Each row was made from one small tree. The marks that hang from a mark follow it in brackets, in the order of their numbers. Every link used is in the known rows. Write each row's tree.
Known rows:
z248[z72 z317[z610] z490]: [ 1.77  1.65  0.78  0.32  0.20  0.90 -1.16 -1.92  0.11 -0.20 -1.39 -0.86
 -4.77 -1.17 -0.47  0.39  0.10  0.10 -1.38  1.00  1.77 -0.43 -0.27 -1.69]
z317[z220 z248[z304] z610 z917]: [ 4.46 -1.67  0.88  0.23  1.05  0.00 -0.79 -0.90 -0.46  0.01 -0.92  0.34
 -3.64  4.97 -1.10 -0.44 -0.20 -1.19  0.23  0.41  0.98  0.07 -1.24 -1.10]
z969[z220]: [-0.43  0.14 -0.10 -0.21 -0.48 -0.68 -0.36  0.13  0.55 -0.36 -0.14  0.61
 -0.51 -1.04  0.08  0.57 -0.10  0.13 -0.36 -0.15  0.22  0.06 -0.85 -0.08]
z317[z220]: [ 1.19 -0.32 -0.07 -0.05 -0.35 -0.31 -0.45  0.19 -0.03 -0.14 -0.08  1.99
  0.22  2.34 -0.31 -0.19  0.04 -0.36 -0.13 -0.21  0.36 -0.17 -0.75 -0.74]
z960[z72 z317[z248 z610 z917] z490]: [ 1.20 -0.19  1.41  1.17  1.00 -1.28  0.59 -0.01 -0.33 -1.58 -3.08 -2.00
 -0.55  6.13 -1.18  1.77 -0.20 -1.33 -0.41  0.23  1.68  0.97 -0.54 -0.58]
z317[z220 z248[z960[z490]] z610 z917]: [ 3.89 -1.04  1.49  0.75  0.96 -1.13 -1.44 -1.05 -0.25 -1.99 -1.43  0.09
 -3.50  4.96 -1.28  0.81  0.53 -0.89 -0.15 -0.38  0.74  0.71 -0.79 -1.90]
z248[z72 z317[z220 z917]]: [ 1.95  0.07  0.46  0.49  0.18  0.19 -0.49  0.29 -0.13  0.36 -1.33  1.30
 -1.97  0.70 -0.74  0.67 -0.31 -0.82 -1.96  0.24  1.08 -0.19 -0.77 -2.15]
z248[z72 z317[z220]]: [ 1.03  0.61  0.15  0.36 -0.52  0.31 -0.79  0.19 -0.02 -0.15 -1.11  1.85
 -1.20  0.06 -0.50  0.71  0.02 -0.54 -1.61  0.45  1.55 -0.39 -0.75 -2.07]
z317[z248[z72] z610]: [ 2.35 -0.17  1.07  0.19  0.46  0.28 -1.49 -0.84  0.06 -0.15 -1.57 -0.78
 -3.07  2.50 -0.39  0.16  0.04 -0.77  1.19  1.29  1.00  0.17  0.24 -0.54]
z248[z72 z304 z317 z960[z490]]: [-0.16  0.08  0.87  1.38  0.87  0.71 -0.69 -0.75 -0.58 -0.43 -1.90 -1.40
 -4.79 -1.19 -0.32  2.80  0.48  0.31 -2.97  0.30  1.93 -0.05  0.45 -3.47]
z248[z72 z317 z490]: [ 0.60  1.57  0.32  0.43 -0.05  0.85 -0.78 -1.10  0.09  0.14 -1.24  0.14
 -2.93 -2.61 -0.29  1.31  0.34  0.38 -2.38  0.61  1.45 -0.55  0.44 -2.34]
z960[z72 z317[z220 z610 z917]]: [ 2.29 -0.42  1.16  0.60 -0.20 -1.02  0.31  0.60 -0.18 -0.12 -2.07  0.49
 -0.84  5.77 -0.98  0.28 -0.96 -1.54 -0.76  0.05  1.34  0.39 -1.26  0.01]
z248[z304 z317[z220] z960[z72 z490]]: [ 0.49 -0.21  0.67  1.19  0.06 -0.25 -0.12 -0.01 -0.69 -1.05 -1.86  0.44
 -2.96  2.66 -0.63  3.26  0.20 -0.62 -3.22  0.16  2.56  0.16 -0.57 -3.41]
z317[z248[z72 z490 z960] z610 z917]: [ 4.54 -0.30  1.92  0.62  1.02  0.19 -2.42 -1.98  0.04  0.11 -1.86 -0.88
 -7.22  0.55 -0.78  0.99  0.33 -0.44 -0.99  0.74  0.59  0.28  1.15 -2.00]
z248[z304 z960[z317]]: [-0.15 -0.49  0.49  0.95 -0.27 -0.14 -0.07  0.40 -0.30 -0.35 -0.74  0.01
 -2.37 -1.77 -0.38  0.88  0.16  0.08 -2.16 -0.55  0.76 -0.03  0.44 -0.74]
z317[z248[z72] z610 z917]: [ 3.34 -0.70  1.38  0.34  1.18  0.19 -1.20 -0.77 -0.10  0.28 -1.81 -1.38
 -3.77  2.68 -0.67  0.12 -0.28 -1.02  0.73  1.02  0.56  0.38  0.22 -0.60]
z960[z317]: [-0.84  0.42  0.02  0.48 -0.56 -0.55  0.50  0.74  0.08 -0.75 -0.59  0.41
  1.35 -0.68 -0.40 -0.03  0.03 -0.03 -0.80 -0.48  0.44 -0.02 -0.20  0.30]
z317[z248 z917]: [ 1.88 -0.73  0.34  0.16  0.73 -0.36 -0.20  0.07 -0.06 -0.22 -0.67 -0.31
 -0.42  0.69 -0.65  0.33  0.11 -0.64 -0.04  0.12 -0.22  0.40  0.20 -0.41]
z317[z220 z248 z917]: [ 3.03 -1.08  0.31  0.07  0.38 -0.68 -0.58  0.17 -0.11 -0.31 -0.57  1.73
 -0.12  3.07 -0.93  0.02  0.13 -1.10 -0.24 -0.13  0.21  0.22 -0.58 -1.14]
z248[z72]: [ 0.25 -0.14  0.53  0.32  0.26  0.49 -0.74  0.00 -0.05  1.00 -0.97 -0.11
 -1.44  0.74  0.16  0.68 -0.17 -0.11 -0.19  0.59  0.46 -0.10  0.67 -0.88]
z248[z304[z610] z317 z490 z960]: [ 1.48  1.39  0.20  0.59 -0.17  0.59 -1.49 -2.28  0.39  1.26 -0.99  0.72
 -4.34 -3.60 -0.45  0.66  0.56  0.11 -3.19  0.18  1.23 -0.11 -0.48 -2.42]
z248[z72 z960[z490]]: [-0.04 -0.24  1.11  1.06  0.75 -0.01 -1.19 -0.51 -0.27 -0.25 -1.63 -0.76
 -3.12  1.22 -0.05  2.22  0.39  0.33 -1.14 -0.02  0.68  0.31  1.05 -2.37]
z960[z490]: [-0.81  0.08  0.25  0.51  0.78 -0.26  0.33 -0.40 -0.25 -0.82 -0.63 -0.82
  0.40  2.35 -0.16  1.04  0.29  0.38 -0.24 -0.34  0.51  0.20 -0.19 -1.06]
z248[z304 z317[z917]]: [ 0.76 -0.22 -0.02  0.45  0.85  0.66  0.72 -0.17 -0.47  0.48 -0.43 -1.17
 -2.41 -2.07 -0.58  0.56 -0.22 -0.26 -2.17  0.09  0.70 -0.14 -0.62 -1.17]

Write each row's tree:
[ 1.94  0.80  1.04  0.67 -0.04  0.65 -0.78 -1.82 -0.32 -0.23 -1.52 -1.49
 -6.94 -0.89 -0.43  1.91  0.01 -0.29 -2.87  1.04  2.21 -0.05  0.10 -1.95]	z248[z304 z317[z610] z490 z960[z72]]
[ 1.40 -0.33  0.59  0.53  0.28  0.64 -1.03 -1.40 -0.31  0.63 -0.19 -0.19
 -5.17 -1.53 -0.08  1.13  0.55  0.56 -2.31 -0.09  0.64 -0.34  0.96 -1.99]	z248[z304 z490 z960]
[ 2.42 -0.02  0.69  0.50  0.22  1.00 -1.03 -0.88 -0.36  0.32 -1.45  0.37
 -4.81  2.08 -0.63  0.18 -0.30 -0.69 -1.17  1.00  2.33 -0.54 -1.43 -2.09]	z248[z72 z304 z317[z220 z610]]
[ 1.47  0.26  1.09  0.58  0.06  0.48 -1.90 -1.10  0.08  0.74 -1.12  0.32
 -4.96 -1.38  0.01  1.53  0.43  0.44 -1.89  0.25  0.52 -0.16  1.56 -2.28]	z248[z72 z490 z960]
[ 1.56 -0.20  0.11  0.22  0.46  0.20 -1.11 -1.10  0.24  1.63 -1.20  0.60
 -0.72  1.88 -0.38 -0.13  0.27 -0.77 -0.03  0.73  0.72  0.24 -0.54 -0.93]	z317[z248[z304[z610]]]
[ 0.18 -0.06  1.21  1.47 -0.20 -0.85 -1.00  0.39 -0.22 -1.18 -2.27  1.58
 -1.35  2.87 -0.74  2.05  0.46 -0.20 -2.09 -0.76  1.53  0.14  0.18 -2.75]	z248[z72 z960[z317[z220] z490]]
[ 0.04  0.09  0.38  0.59 -1.09 -1.03  0.45  1.42 -0.07 -0.32 -1.63  2.02
  1.67  3.97 -0.54  1.18 -0.40 -1.09 -1.33  0.01  1.53  0.14 -0.60 -0.59]	z960[z72 z317[z220]]
[ 1.22  0.18  0.83  0.50 -0.91 -1.00  0.06  0.54 -0.06 -0.64 -1.88  1.04
 -0.14  5.37 -0.71  0.39 -0.60 -1.32 -0.33  0.25  1.80  0.18 -1.26  0.07]	z960[z72 z317[z220 z610]]
[ 0.95 -0.28  0.63  1.33  1.38 -0.65  0.07 -0.66 -0.09  0.63 -2.65 -0.49
  0.42  3.91 -1.17  0.90  0.35 -0.77 -1.34 -0.31  1.18  0.68 -0.94 -1.70]	z960[z317[z248[z304[z610]] z917] z490]
[ 0.30  0.81  0.54  0.73 -0.73 -0.55 -0.61 -0.48  0.19 -0.93 -0.71  0.75
 -1.88 -2.90 -0.51  0.91  0.65  0.47 -2.49 -0.81  0.41 -0.10  0.81 -0.99]	z248[z490 z960[z317]]
[ 1.11 -0.41  0.83  0.37 -0.45 -0.70 -0.85  0.44  0.02 -0.64 -1.38  0.13
 -1.55  1.02 -0.25  2.21  0.20 -0.94 -0.77  0.81  0.67  0.69  1.17 -0.87]	z317[z248[z960[z72]]]
[ 1.75 -0.93  1.62  1.01  1.03 -0.28 -0.77 -1.03 -0.60 -1.03 -2.32 -2.22
 -4.83  4.96 -0.57  2.56  0.26 -0.81 -0.62  1.01  1.99  0.73  0.33 -1.88]	z317[z248[z304 z960[z72 z490]] z610]
[ 0.67  0.31  0.71  0.82  0.07 -1.06  0.12 -0.34 -0.17 -2.10 -1.55  0.60
  0.12  5.26 -1.03 -0.01  0.16 -0.40 -0.25 -0.72  1.57  0.09 -1.69 -0.68]	z960[z317[z220 z610] z490]
[ 1.79  0.66  0.36  0.12  0.52  0.10  0.23 -0.73  0.01 -0.75 -0.48 -1.47
 -2.53 -1.30 -0.77 -0.62 -0.37 -0.48 -0.60  0.20  0.44  0.16 -1.36  0.12]	z248[z317[z610 z917]]
[ 1.43  0.05  1.15  0.97 -0.13 -1.51  0.03  0.15 -0.24 -2.40 -2.93  0.48
  0.47  7.93 -1.24  1.68  0.13 -1.47 -0.30  0.30  2.48  0.57 -1.14 -1.20]	z960[z72 z317[z220 z248 z610] z490]
[-0.49  0.30  0.68  1.44  0.39 -0.55 -0.53 -0.84  0.08  0.53 -2.04  0.01
 -1.09  1.34 -0.60  1.06  0.50 -0.05 -2.21 -0.69  1.20  0.47 -0.51 -1.70]	z248[z304[z610] z960[z317 z490]]
[-1.79  0.47  0.63  1.13  0.07 -0.97  1.14  0.81 -0.30 -1.02 -2.32 -0.84
  1.72  3.83 -0.41  2.31 -0.13 -0.42 -1.38 -0.17  1.68  0.48  0.06 -0.88]	z960[z72 z317 z490]
[ 2.71 -0.12  0.84  0.72 -0.25 -1.17 -0.20  0.34 -0.05 -0.41 -2.30  1.99
 -0.18  4.25 -1.27  1.81  0.04 -1.28 -2.31  0.02  1.67  0.20  0.02 -1.88]	z960[z72 z317[z220 z248[z490] z917]]
[ 2.26  0.93  0.63  0.78  1.13  1.26 -1.19 -2.19  0.16  3.16 -2.19 -0.07
 -4.66 -0.72 -0.55  0.66 -0.15 -0.25 -3.14  0.79  1.46 -0.23 -0.44 -3.02]	z248[z72 z304[z610] z317[z917] z490]
[ 3.25 -0.40  0.51 -0.15 -0.16 -0.51 -1.14 -0.65  0.07 -1.26 -0.64  1.32
 -1.23  4.15 -0.88 -0.63  0.26 -1.01  1.24  0.46  0.94  0.11 -1.21 -0.37]	z317[z220 z248 z610]
[ 0.41  0.65  0.24  0.80 -0.26 -0.74 -0.51 -0.28 -0.15 -2.42 -0.77  1.24
 -1.31  0.05 -0.81  1.60  0.78 -0.08 -2.36 -0.72  1.25  0.11 -0.92 -2.62]	z248[z317[z220] z960[z490]]
[ 3.22 -1.81  0.36  0.32  0.87 -0.04 -0.47 -0.07 -0.51  0.35 -0.77  1.24
 -1.82  3.53 -0.90  0.38  0.04 -0.99 -0.80  0.08  0.76  0.00 -0.63 -1.79]	z317[z220 z248[z304] z917]
[ 0.16 -0.08  0.66  1.11 -0.31 -1.57  0.35  0.91 -0.23 -1.96 -2.72  1.49
  2.25  6.59 -1.09  2.52  0.40 -1.16 -1.21 -0.05  2.27  0.49 -0.52 -1.89]	z960[z72 z317[z220 z248] z490]
[ 1.44 -0.45  1.26  1.28  1.23  0.23 -2.20 -1.56  0.00  1.32 -2.83 -0.21
 -3.71  3.28 -0.43  2.06  0.65 -0.45 -1.13  0.74  1.51  0.59  0.47 -3.22]	z317[z248[z72 z304[z610] z960[z490]]]
[ 1.42 -0.31  1.40  1.12  0.53 -1.33  0.57  0.16 -0.47 -1.02 -2.70 -0.32
 -0.57  7.90 -1.16  1.23 -0.66 -1.27 -0.98 -0.22  1.79  0.63 -1.46 -1.01]	z960[z72 z317[z220 z610 z917] z490]
[ 3.03 -0.06  0.72  0.31  0.00  0.14 -1.90 -0.99  0.08  0.21 -1.53  2.44
 -2.38  3.05 -0.64  1.14  0.63 -0.45 -0.93  0.69  1.46 -0.39  0.53 -2.96]	z317[z220 z248[z72 z490]]
[ 3.31 -0.80  0.79  0.01  0.50 -0.33 -0.54 -0.52 -0.17  0.04 -0.46  0.54
 -2.23  3.91 -0.75 -1.06 -0.53 -0.85  0.48 -0.14  0.23  0.11 -1.49 -0.10]	z317[z220 z610 z917]
[ 5.07 -1.13  0.99  0.28  1.14  0.26 -1.20 -1.95 -0.41  0.23 -1.05  0.50
 -5.26  4.30 -1.19 -0.15  0.18 -0.74 -0.75  0.40  1.30 -0.22 -0.88 -2.08]	z317[z220 z248[z304 z490] z610 z917]
[ 4.28 -0.96  0.80 -0.03  0.53 -0.59 -0.94 -0.55 -0.05 -0.64 -0.84  0.79
 -1.99  4.32 -1.12 -0.77 -0.05 -1.25  0.77  0.22  0.49  0.31 -1.29 -0.43]	z317[z220 z248 z610 z917]
[ 2.84 -0.16  1.08  0.74 -0.08  0.78 -1.82 -0.94 -0.33 -0.19 -1.43  0.48
 -6.65  0.45 -0.67  0.75 -0.01 -0.62 -1.98  0.74  2.15 -0.30 -0.75 -2.52]	z248[z72 z304 z317[z220 z610] z960]
